Every row comes from one small tree of marks. The marks that hang from a mark follow it in brackets, in the order of their numbers. Every link used is in the known rows. Which tree was each row made from?
In the rows, zero is written as 128.
Known rows:
K804{K746 K795 K857 K950{K585}}: [ 95 127  81 126 147 138 146 103 167 128 142 148  97 132 148 161 172 113
  87 101  88 155 125 159 161]
K746{K804{K795 K835 K857}}: [ 77 169 144 110 178 114 104 136 125 136 130 103 110  97 131 125 155 160
 120 162 156 165 101 137 131]
K746{K804{K795 K835 K857 K950{K585}}}: [ 84 115 104 110 183 141 102 128 148 163 149 100  91  92 152 132 178 148
 115 162 134 193  98 165 144]
K29{K17 K585{K950{K804{K746}}}}: [171 115  95 109  81 126 112  90 124 144 128 162 185  96 169 103  80 108
 139 106  53  99 124 110 122]
K746{K804{K795 K835 K857 K950}}: [ 90 152 114  89 190 132 134 129 139 159 150 102  63 104 152 135 137 141
 128 169 159 190 111 155 157]
K476{K551 K795}: [ 75 216  99 137 129 145 147 166 115 102  72 124 178 155 129  63  98 180
  99 108  49 105  98 105 224]
K29{K585{K950} K804{K835}}: [173 118 131 144 110 137  67  29 104 136  66 119 165 106 124  78  87 154
 122 151 103 105 119  92 205]
K29{K585 K804{K746 K835 K857 K950}}: [150 117 107  60 134 140 115  63  94 105 113 153 100 126 143 130  99  90
  98 124 138 156 146 146 182]
K29{K804}: [117 155 140 157 102 113  98 126 111  75  72 138 214 139 111 108 130 152
  99 116  78  44 100  99 204]
K804{K746 K857}: [ 88 186  98 105 116 102 135 107 130  76 122 159 160 128 133 151 139 117
  92  91  94  98 126 121 144]
K29{K585}: [134 178 107 140  96 126 117 106 124 107 115 153 205 124 124 101 108 169
  99 111  59  98 127  99 172]
K585{K950}: [119 167  99 168 107 120 119  60 153 129  89 128 184 114 122 108 110 153
 121 114  68  71 110  81 198]
K585{K950{K804{K746 K795 K835}}}: [117 135 125 146 177 132 130  66 123 156 108 109  85 105 163 122  98 120
 154 129 111 147 133 131 128]
K746{K804{K857 K950}}: [ 92 157  81  71 122 112 125 157 138 136 155 116 150 110 148 137 143 133
 120 126 110 118  96 132 164]
K950{K585}: [ 97 154 104 177 107 127  98 117 147  88  95 145 225 117 118 116 166 167
  83  99  43  78 102 109 166]
K804{K746 K795 K835 K857 K950{K585}}: [ 97 130  95 120 188 148 142  78 153 129 136 140  59 112 149 158 150 107
  91 121 123 193 136 170 155]
K804{K795 K835 K950}: [116 173 123 154 194 152 168  90 147 140 110 128  68 122 137 129  95 138
 110 146 116 167 141 136 204]
K746{K804}: [ 86 181 110 126 123 111 102 175 119 112 121 114 213 114 131 104 138 169
 112 119  69  89  96 104 156]
K551{K476{K795}}: [111 214  83 139  90 128 142 136 137  82 123 145 224 178 136  90  88 144
  80 104  59  78 125 108 225]
K950{K585 K804{K795 K857}}: [ 84 111 131 150 109 115  91 139 149 117 138 130 156 101 140 140 206 162
 131 128 100 100  88 150 106]
K950{K585 K804}: [ 90 123 111 164  98 119  91 151 131  98 115 136 219 102 143 118 174 161
 125 102  45  67  96 123 122]
K476{K551}: [ 79 223 113 140 121 116 135 155 126 100  71 129 177 143 137  90 106 168
  98 104  64 109  90  97 188]

Write each row's tree:
[ 98 131 110 140 170 149 133  70 166 136 124 133  72 103 134 150 158 138
 100 148 130 173 118 159 172] -> K804{K795 K835 K857 K950{K585}}
[102 159 116 124 204 146 141 138 133 166 131  98  88 113 156 118 107 151
 126 158 123 185 122 142 175] -> K746{K804{K795 K835 K950}}
[108 134  96 147 203 165 150  85 144 134 116 136  81 128 157 138 126 120
  91 112  88 188 145 157 172] -> K804{K746 K795 K835 K950{K585}}
[ 89 183 129 121 182 123 141  83 131 101 115 142  75 123 131 150 131 121
  99 126 142 164 137 145 141] -> K804{K746 K795 K835 K857}
[ 92 147 126 113 135 105 138 142 129 108 141 143 116 124 155 155 155 119
 135 109 114 111 117 148 101] -> K950{K804{K746 K795 K857}}
[ 87 152 140 109 171 116 131 119 111 108 129 135  73 111 157 153 140 116
 137 128 146 156 130 158  90] -> K950{K804{K746 K795 K835 K857}}
[120 133 127 174 125 120 124  98 150 161 108 106 140 107 149 112 125 156
 161 135  85  89 101 109 157] -> K585{K950{K804{K795}}}
[136 121 100  80 106 123 134 115 127  89 106 175 145 129 138 145 110  63
  83 108 105  81 113 138 196] -> K29{K17 K804{K746 K857 K950}}
[109 136 110 177 185 161 136  85 158 139 106 127  97 113 139 125 137 150
 100 137  97 168 128 147 186] -> K804{K795 K835 K950{K585}}
[100 162 140 138 189 132 140 128 107 118 116 131  93 115 156 132 118 124
 135 120 112 148 138 147 108] -> K950{K804{K746 K795 K835}}
[ 82 113 128 127 165 126 100 115 119 110 133 134 100  96 155 151 175 124
 122 120 126 160 119 169  79] -> K950{K585 K804{K746 K795 K835 K857}}
[107 128 126 116 166 116 121  61 129 150 123 117  61  92 159 144 128 109
 161 138 151 156 127 142 109] -> K585{K950{K804{K746 K795 K835 K857}}}
[ 87 118  87  91 154 134  94 121 133 133 142 109 134  86 146 131 164 140
 112 141 123 166  96 151 142] -> K746{K804{K835 K857 K950{K585}}}
[101 171  89  80 168 128 164  72 124 105 123 154  76 119 144 159 103  87
 101 110 130 159 149 143 161] -> K804{K746 K835 K857 K950}
[ 92 121 129 185 124 130 101 150 143 123 122 125 177 111 144 121 181 169
 128 117  61  92  96 136 120] -> K950{K585 K804{K795}}
[171 114 111 132  66 130  94  88 136 154 116 154 202  82 156  91  88 139
 150 132  59  83 104 100 139] -> K29{K17 K585{K950{K804}}}
[ 88 113  94 113 145 133 110 156 163 160 156 104 133 108 151 136 197 155
 112 141 103 151  84 156 153] -> K746{K804{K795 K857 K950{K585}}}
[171 135 137 138  69 131  79 122 109  93  86 171 232 125 120  83 105 141
  88 129  65  62 103 102 191] -> K29{K17 K585 K804}
[110 125 112 119 122 108 126  87 146 148 135 121 102 105 155 146 145 116
 155 123 118 113 108 132 122] -> K585{K950{K804{K746 K795 K857}}}
[106 139  89 149 157 153 128  79 144 116 101 136 141 103 134 126 127 141
  96 120  79 138 131 136 183] -> K804{K835 K950{K585}}
[ 97 134  77  99 157 142 132  72 136 103 126 150  99 103 145 158 142  99
  85 105 109 165 136 155 152] -> K804{K746 K835 K857 K950{K585}}
[ 77 176 120  88 151 105  95 135 111 113 123 113 152  91 130 124 146 153
 118 148 139 140  99 125 132] -> K746{K804{K835 K857}}
[151 123 118 128 114 130  92  52 110 153 106 119 148  81 154  92  87 155
 163 145  99 131 127 106 135] -> K29{K585{K950{K804{K835}}}}
[ 89 125 110 137 151 130 100 117  99  89 109 139 166  97 158 130 142 128
 118  94  76 128 127 145  92] -> K950{K585 K804{K746 K835}}
[117 141  93 131 112 112 122  97 120 129 110 129 168 114 159 121 110 115
 149  93  67  80 121 106 133] -> K585{K950{K804{K746}}}
[110 126 142 138 148 111 111  59 142 157 114 107  73  82 144 131 135 140
 168 168 156 140 105 131 132] -> K585{K950{K804{K795 K835 K857}}}
[105 142  75 131 173 152 141  79 130 107 109 143 127 116 153 139 122 108
  85  93  72 158 147 142 169] -> K804{K746 K835 K950{K585}}
